What can hang from each mark:
zifetol: fanel nira susi
susi: bufo mafel
nira: mafel zifetol
mafel: nira susi
nakot: susi
bufo: susi
nogaze: nira tifi
fanel: nakot
tifi: mafel nogaze

Each row was made from one small tree. Brackets hold a mark, then the marks that hang from it, in alphabetical order. Every link used is in the known rows. Write each row's tree.
Known rows:
{mafel susi}: [-4.3  0.8 -9.0 -0.4 -8.0 -4.2 16.8  2.1  1.6  1.6  5.6  3.8  2.4 -4.6
  8.9  1.9  3.2 -0.8  1.9 -4.7 -5.1  4.2  7.6]
{nakot {susi bufo mafel}}: [  0.6  34.4  -5.5   2.3  -6.2  -3.4  24.2   1.1  10.0  -5.0  -2.7   7.1
 -16.5   7.4   1.0 -21.7   1.4   7.4   1.6   0.2   1.2   9.0  -9.5]
{nira {zifetol {fanel nakot} susi}}: [  0.5 -14.7  11.8 -26.2 -10.3  37.3  -9.9   1.5  25.9  -7.9 -17.1  18.6
  34.3 -28.0 -10.8  -9.9 -19.8   4.2  20.1 -21.3   9.8  13.4 -11.7]
{fanel {nakot {susi bufo mafel}}}: [-11.4  45.4   4.1  -4.7  -1.0   3.6  13.5  -5.7   7.8 -12.4  -7.8  10.5
  -3.4   5.5   1.4 -27.3 -12.4  13.1   1.7   8.2   2.1  14.5 -18.8]
{nakot susi}: [  4.1  22.9   1.1  -1.8   2.5   5.5   6.0   0.5 -13.2   3.5  -4.7   1.0
  -8.1  13.0  -8.1   6.4  -0.7   0.3   2.5  -4.6  -2.5   9.1  -3.5]
{mafel {nira {zifetol fanel}} susi}: [ 11.2 -24.1 -23.7  -3.2 -12.8   1.3  21.4  18.1  13.5 -13.6   6.5  14.2
  10.9 -16.4  17.8  -6.2   6.4   4.4   4.1 -17.7  14.0   7.9  10.4]
{susi bufo {mafel {nira zifetol}}}: [  4.8   3.5 -23.9   6.7 -12.1 -16.4  27.7   9.5  24.5 -17.4   1.7   8.5
 -19.8  -8.9  18.0 -27.7  16.2  11.0  -8.4   4.5  18.3   2.5  -0.8]
{mafel {nira {zifetol fanel}} {susi bufo}}: [ 12.5 -12.5 -26.0  -0.7 -22.1  -5.7  28.9  22.6  22.3 -18.0   9.4  16.9
   6.1 -12.4  23.4 -18.1   8.0   7.8  -1.1 -11.8   9.6   8.6  12.8]
{zifetol nira}: [  9.3  -0.6   5.6  -4.0  -0.6  16.5  -8.5  -3.4  10.9  -8.5  -0.4   7.2
  12.6  -3.1   6.4  -5.5  10.9 -19.0   4.0  -7.2   3.6   0.4  -2.1]
{tifi {nogaze {nira {mafel susi}}}}: [  4.2 -20.2 -15.9 -16.5 -25.2   8.4  26.5   7.1   6.1 -11.1 -11.9 -25.5
 -20.0 -23.3   6.1 -10.8  -2.9  -6.2   1.8 -40.4 -10.0   0.4   0.2]
{nogaze nira {tifi {mafel {susi bufo}}}}: [ 14.8   3.0 -17.2   0.0  -9.2 -26.7  33.8  -3.3  -4.6  14.2  -7.6  12.1
  -8.1 -25.0  23.3  -6.8  -3.9 -11.0   1.6 -36.0 -24.6  12.0   3.9]
{nogaze {nira {zifetol fanel susi}} tifi}: [ 24.8 -37.9   1.8 -22.5  -6.2  10.6  10.6  12.7  20.2  14.4 -24.1  17.2
  14.5 -41.4 -11.8   7.7 -16.7 -16.1  21.4 -59.2   6.5   8.7  -0.2]
{nogaze {nira mafel {zifetol fanel}}}: [ 18.0 -39.3  -3.5 -31.0 -17.2  18.5   8.5  32.8  10.6  -7.3 -14.3 -14.1
   1.3 -23.8 -11.3  -2.6  -6.0  -5.7   2.4 -45.1  12.9   7.4  -5.3]
{bufo susi}: [-3.5 13.4 -3.9  1.7  9.4  5.0 -2.9  2.3 16.2  4.4  3.3 -9.2 21.1  4.3
  1.2  6.2  4.1 -6.9 13.7 -0.6 -9.4  5.6 -2.0]
{nira mafel}: [  0.5  -8.9   4.5  -7.7  -7.2  14.7  14.2  13.9   7.3  -2.1  -2.5 -22.8
  -3.9   0.2  -4.9   4.9  -4.0   1.1  -6.8 -10.2   0.8   4.8  -4.0]
{fanel {nakot susi}}: [ -6.5  30.7   9.9 -11.3   7.5  13.3  -5.5  -5.6 -11.9  -4.7  -7.6   3.9
   6.1  10.5  -7.8  -0.9 -15.6   5.0   6.0   1.9   0.4  12.6 -15.4]
{nogaze {nira zifetol} {tifi {mafel susi}}}: [ 17.4 -12.5 -19.9  -9.7  -6.2 -18.7  24.6   2.0 -13.6  20.4 -20.8   5.1
  -8.5 -36.5  13.9   3.6  -1.4 -12.4   7.3 -45.6 -12.5  17.0   4.5]
{mafel nira}: [  1.4  -7.2 -13.9   9.6   3.7  -7.3   7.4   0.6   2.1 -10.1  10.4   4.8
  -7.2   5.6  13.3   0.4   7.1   2.2  -8.7   1.5   4.0  -1.8  -0.1]
{bufo {susi {mafel nira}}}: [-13.6   9.9 -18.6  12.1  16.7  -3.7  15.8   3.5  33.5 -10.4  15.5  -0.2
  14.9   2.2  20.0 -10.7  10.2  -1.6   5.9   2.7   3.3   5.4 -10.3]
{nakot {susi bufo {mafel {nira zifetol}}}}: [  9.8  26.4 -19.7   3.9  -7.6  -9.9  33.4   9.0  10.2 -12.0  -1.6  12.4
 -29.3   6.2   9.7 -21.0  16.1  13.4  -4.5  -2.7  16.0  11.7  -6.1]
{nakot {susi {mafel nira}}}: [ -2.5  15.0 -14.1   6.9   9.1  -2.3  24.6   0.1   4.2  -9.9   7.8   7.7
 -18.4  10.5  11.1  -9.3   6.1   3.4  -3.0  -4.6   9.6   5.8 -11.8]
{mafel {susi bufo}}: [  1.4  13.7 -12.1   5.8 -18.0 -12.5  22.7   5.2   8.1  -1.0   5.7   8.4
  -5.9   1.2  13.4  -8.1   7.3   4.6  -1.3   2.7  -6.6   3.8  10.2]
{tifi {mafel nira {susi bufo}}}: [  7.4   7.1 -28.0  10.7 -14.4 -17.3  31.7  -7.3   4.0  -7.7  11.0  13.4
  -9.7  -3.5  35.3 -16.3  15.5   2.5  -9.2  -3.6 -18.7   9.5   5.5]
{zifetol {fanel nakot} nira {susi mafel}}: [ -6.6 -15.7  18.5 -23.7  -2.7  50.8  -9.8 -10.5  49.2 -21.9  -8.4  29.9
  47.4 -30.9   7.2 -28.1 -13.7 -11.6  20.9 -23.2  10.4  10.3 -22.6]
{tifi nogaze}: [  0.9  -1.7  -6.6  -1.5  -7.6   9.7  -0.7  -8.8   3.2 -10.8  -7.5 -12.6
  -5.1 -15.3   1.9 -19.7  -0.3   0.2   4.8  -5.8  -4.3  -4.1   3.4]
{zifetol {nira mafel} susi}: [ 10.2 -19.7  16.8 -15.7 -14.6  43.6   9.4   0.3  31.9  -2.0 -11.5  -3.9
  16.3  -7.7  -2.3   5.8   4.9 -19.0   6.0 -32.1   1.1   9.9  -7.6]

Write each row's tree:
[  6.1  -9.6  -1.4 -12.6 -25.5  21.7  17.8   8.9  45.7  -8.4 -12.9  21.1
   8.2 -29.6  -0.9 -31.1   2.1   5.8  16.8 -20.6  11.0   7.9  -6.4] | {nira {zifetol fanel {susi bufo mafel}}}
[ 12.5 -20.8  -7.8 -22.8 -17.5   4.4  13.9  21.8  -0.2   0.3 -17.6 -21.9
 -21.7 -13.2  -9.7   5.8  -0.7  -5.3  -5.2 -35.3  11.6   6.0  -6.2] | {nogaze {nira mafel zifetol}}
[ 14.3 -34.9  17.6 -22.8 -15.5  59.9   2.9  12.4  44.0  -9.6  -9.3   3.1
  37.5 -18.3  -3.5  -1.5  -1.1 -19.8  11.4 -44.2   1.9   8.1  -8.3] | {zifetol fanel {nira mafel} susi}
[  0.6 -10.0   5.4 -20.8  -0.6  22.0 -13.9   9.2   9.1 -15.5 -11.8   7.2
  26.2 -21.6  -4.7 -16.7 -19.3   8.6   9.2  -7.6  10.6  10.7  -7.4] | {nira {zifetol {fanel nakot}}}
[  3.1 -17.4  -9.9   2.7 -13.5  12.1  28.1   5.9  51.7 -19.8   7.1  29.5
   9.1 -16.4  15.5 -30.1   1.3   5.5   8.0 -17.8   5.2   3.8  -8.4] | {zifetol fanel {susi bufo {mafel nira}}}
[ -3.1  11.9  12.7 -20.3   8.2  42.1  -7.5  -0.1  19.4 -24.9  -6.9  22.3
  37.8 -10.6   5.3 -26.6 -11.2  -8.6  15.9 -16.6  10.9  13.8 -26.0] | {zifetol {fanel {nakot {susi mafel}}} nira}
[  4.2   2.6   9.2 -30.3  -5.8  41.3   4.3  25.2   0.7 -13.6 -17.7 -11.1
  20.1  -6.5 -16.6  -3.9 -23.2   9.1   3.8 -25.7  13.1  22.2 -14.6] | {nira mafel {zifetol {fanel {nakot susi}}}}
[ 14.2 -20.6   6.7 -24.2 -30.0  36.4  22.0  24.7  39.3  -6.7 -17.0  -3.8
  10.3 -21.0 -14.1  -9.5  -5.0   3.6   7.1 -31.8   5.2  13.8   0.0] | {nira mafel {zifetol fanel {susi bufo}}}
[ 13.8 -13.5 -15.1 -16.2 -15.4   0.1  -2.1  -2.9  -3.5  -6.5 -21.8  -9.3
 -25.8 -29.3  -5.1 -19.4   6.4  -6.7  11.4 -29.9   3.1  -4.4   1.7] | {tifi {nogaze {nira zifetol}}}
[  4.2   6.6   7.1  -4.5 -16.4  22.8  13.5  -9.4  48.2  -7.7  -6.1  24.9
   7.7 -15.0   9.2 -24.9  15.7 -12.7  10.5 -15.7   3.2   4.4  -8.4] | {zifetol nira {susi bufo mafel}}
[  0.7   6.5 -24.6  13.6 -14.2 -20.5  33.4   8.2  13.7 -12.7  15.4  12.3
  -8.9   5.6  26.6  -8.2  14.9   4.7  -9.5   2.6  -3.2   2.6   7.8] | {mafel nira {susi bufo}}
[ -5.3 -19.1   0.5 -26.1 -18.9  31.3  13.7  26.9  14.6 -14.6  -9.6 -11.5
  27.7 -24.7   0.4  -6.8 -19.3   8.9   3.7 -21.1  10.1  19.2  -3.4] | {nira {mafel susi} {zifetol {fanel nakot}}}
[  1.7  -7.8 -24.2  -2.3   6.9  12.7  11.6  18.7  40.7 -15.4  10.3   4.0
  31.6 -18.7  14.3 -18.6   7.6   0.8  14.7 -13.0  14.3   8.3  -7.3] | {bufo {susi {mafel {nira {zifetol fanel}}}}}
[  4.1 -11.1  -0.9  -9.2 -16.0  25.2  19.9  13.4  16.7  -7.4  -1.0 -11.4
  13.4  -5.0  13.8   3.3   9.5 -14.6  -3.7 -23.3   0.7   9.8   2.4] | {zifetol {nira {mafel susi}}}
[ 17.7 -45.9   3.5 -36.1 -24.8  32.2  11.3  23.1  23.7  -1.5 -21.7  -1.3
   3.3 -29.4 -18.4   2.4 -10.1  -7.9  13.4 -60.8  10.6  10.2  -9.6] | {nogaze {nira mafel {zifetol fanel susi}}}
[ -3.4  -2.5  13.8 -16.6 -12.4  29.0  -3.2  -1.9  32.5 -13.0  -7.4  25.4
  32.9 -17.0  -3.7 -19.3 -22.9   5.1  15.7 -11.6  -4.9   8.8 -13.2] | {zifetol {fanel nakot} {susi bufo}}
[ 22.3 -18.1  -0.7 -15.1  -4.6   1.3  15.2 -11.7   0.1  22.3 -29.7  12.3
  -6.2 -40.5  -1.7   9.4  -8.1 -15.6  16.5 -57.3 -10.1  14.2  -5.3] | {nogaze {nira {zifetol susi}} {tifi mafel}}
[ -2.5   5.4  -8.4  -2.2 -25.8   2.0  37.7  19.5  15.8  -4.3   1.7 -14.0
  -6.2   3.1   9.4  -4.1   2.3   5.8  -8.6  -8.5  -7.8  11.5   6.0] | {nira {mafel {susi bufo}}}
[ 17.7 -35.0   3.9 -21.1 -12.1  11.5  29.3  15.6  17.1  19.3 -28.8 -11.4
  -5.8 -30.6 -14.1  19.3 -12.9 -13.0   7.1 -58.9   5.9  12.5  -4.4] | {nogaze {nira mafel {zifetol susi}} tifi}
[  9.7  -6.1 -23.7 -10.0 -18.2  -3.0  13.6 -19.2  -6.9  -2.6 -14.8  -3.1
 -16.4 -34.5  17.4 -24.2   3.8 -10.1  10.7 -38.0 -27.6   4.7   2.5] | {tifi {mafel susi} {nogaze nira}}
[ 11.5  -8.3 -13.2  12.4  16.0  -9.7  19.0  -3.5  -5.0   6.1   0.5   4.0
   2.8 -14.7  25.3   1.9  -1.1  -6.8  -8.5 -15.2 -13.0   7.4  -2.7] | {nogaze {tifi {mafel nira}}}
[  2.9 -17.2  21.6 -23.5  -1.5  50.2 -19.0  -9.0  35.7 -17.2 -10.4  29.5
  55.0 -24.1   1.8 -12.2 -12.6 -14.9  24.0 -27.2   3.1   8.1 -15.3] | {zifetol {fanel nakot} nira susi}
[  1.0  -9.9   3.6  -7.7 -16.6  20.6  18.2   1.5  47.5 -10.5  -2.3  22.2
  16.7 -22.4   2.2 -27.9  -4.8   2.8  15.3 -19.3   1.7   5.3  -9.4] | {zifetol fanel {susi bufo mafel}}
[ 16.2  -9.8 -26.4   1.6  -6.4   6.6  10.4 -16.9  -3.4 -16.2 -12.7  -9.1
 -18.5 -26.9  19.5 -27.7  13.5   0.5  -0.6 -13.5  -5.9   4.6   2.5] | {tifi {mafel {nira zifetol}} nogaze}
[ 13.4 -32.1  -9.2  -9.6  -9.1  20.0   9.5   8.3  27.9  -7.8  -3.2  21.1
  13.0 -20.1   1.8  -3.7   1.8  -0.7  10.8 -26.5  11.7   5.1  -0.5] | {mafel {nira {zifetol fanel susi}}}
[ 12.1  -9.2 -13.9 -12.0 -10.0   1.3  -1.9 -22.7 -10.1  -6.7 -17.0  -5.8
 -19.0 -29.7   8.8 -25.1   2.2 -11.2   8.0 -32.5 -22.5   1.0  -6.9] | {tifi mafel {nogaze nira}}
[  1.6  28.5 -16.9  10.6   0.7 -10.3  32.9   3.1  11.8 -12.8   9.1  13.2
 -22.4  14.5  14.8 -21.3   8.6  10.9  -5.0   1.5   5.9   5.9  -9.5] | {nakot {susi bufo {mafel nira}}}
[ 13.9  -6.2 -20.0   0.4  -1.9  -3.5   8.5  -6.1  -6.5  -4.6  -5.8   4.3
 -11.0 -10.6  19.1  -9.3  13.8   0.4  -4.8  -8.6  -0.3   9.5  -2.4] | {tifi {mafel {nira zifetol}}}
[ 12.8  -6.3  12.9 -13.6 -23.7  37.6  17.4   4.1  38.8  -4.9 -10.5  -1.6
  12.5  -5.0   2.0  -5.0   8.9 -14.6   2.3 -23.5  -3.0   8.7  -5.2] | {zifetol {nira mafel} {susi bufo}}
[  7.4   3.4  -6.1 -15.3   5.5  20.1   0.5  10.9  -1.3 -19.8  -5.7  15.4
  13.6  -3.1   2.2  -8.5 -13.2   8.9   7.5 -13.0  14.4  13.4 -11.5] | {mafel {nira {zifetol {fanel {nakot susi}}}}}
[  6.0  -6.1 -22.1  15.4   6.4 -15.6  34.2  -6.4  -4.3   7.1   6.3   8.6
   5.0 -16.2  35.5   2.8  -2.5  -5.8  -5.1 -20.5 -16.8  12.2   6.7] | {nogaze {tifi {mafel nira susi}}}
[ 20.2 -38.8  -7.5 -28.5 -23.1  28.1  -2.4  -1.2  24.3  -9.1 -26.1   6.3
   2.1 -47.5 -11.5 -22.0  -4.4  -9.1  25.9 -55.1   2.8  -1.1  -2.4] | {tifi {nogaze {nira {zifetol fanel susi}}}}
[  9.9   8.6 -34.4  10.2 -20.4  -7.4  31.1 -17.5   7.7 -18.0   2.9   1.9
 -13.2 -19.7  37.5 -36.8  15.9   2.8  -4.3  -8.0 -26.6   4.2   7.1] | {tifi {mafel nira {susi bufo}} nogaze}
[ 18.4 -14.1 -12.2   3.8   2.8   0.4  25.2 -11.6   8.9  15.9 -16.5  12.1
   0.1 -28.7  12.6   6.7  -1.1  -6.8   3.3 -33.8  -4.9  16.0   0.8] | {nogaze {tifi {mafel {nira {zifetol susi}}}}}
[-12.2  36.7 -10.2   3.8   3.2  -2.9  21.8  -3.2  11.7 -22.9   3.9  13.1
  -8.3  12.2  15.3 -25.5  -5.1  16.0  -3.2   9.8   6.4  12.0 -19.3] | {fanel {nakot {susi bufo {mafel nira}}}}
[  6.4 -23.2  13.2 -15.4  -5.9  42.6   0.9  -4.1  49.6 -12.4  -5.6  26.1
  34.9 -28.4   5.7 -22.9   1.8 -15.5  20.9 -33.1   7.7   3.0 -10.5] | {zifetol fanel nira {susi mafel}}
[ 13.3 -15.0  -3.8 -16.4 -26.0  33.7  22.2  25.5  35.8 -19.4   3.2  -0.5
  27.9 -13.1  19.6 -16.2   6.1 -12.3  -0.6 -28.8  -3.0  10.3   5.4] | {zifetol fanel {nira {mafel {susi bufo}}}}
[  2.6 -11.2  13.2 -19.4   4.0  37.6 -25.5   0.2  17.4 -24.3  -4.2  18.3
  47.6 -16.3   8.0 -17.8 -11.6 -11.7  11.9 -10.7   4.7   6.9 -12.2] | {zifetol {fanel nakot} nira}
[ 20.5 -13.7  11.4 -13.9 -18.0  34.3  -2.1  -1.5  43.6 -10.5  -4.5  27.9
  30.8 -17.5   4.7 -18.6   5.3 -17.2  17.3 -27.0  -1.6   5.3  -1.5] | {zifetol fanel nira {susi bufo}}
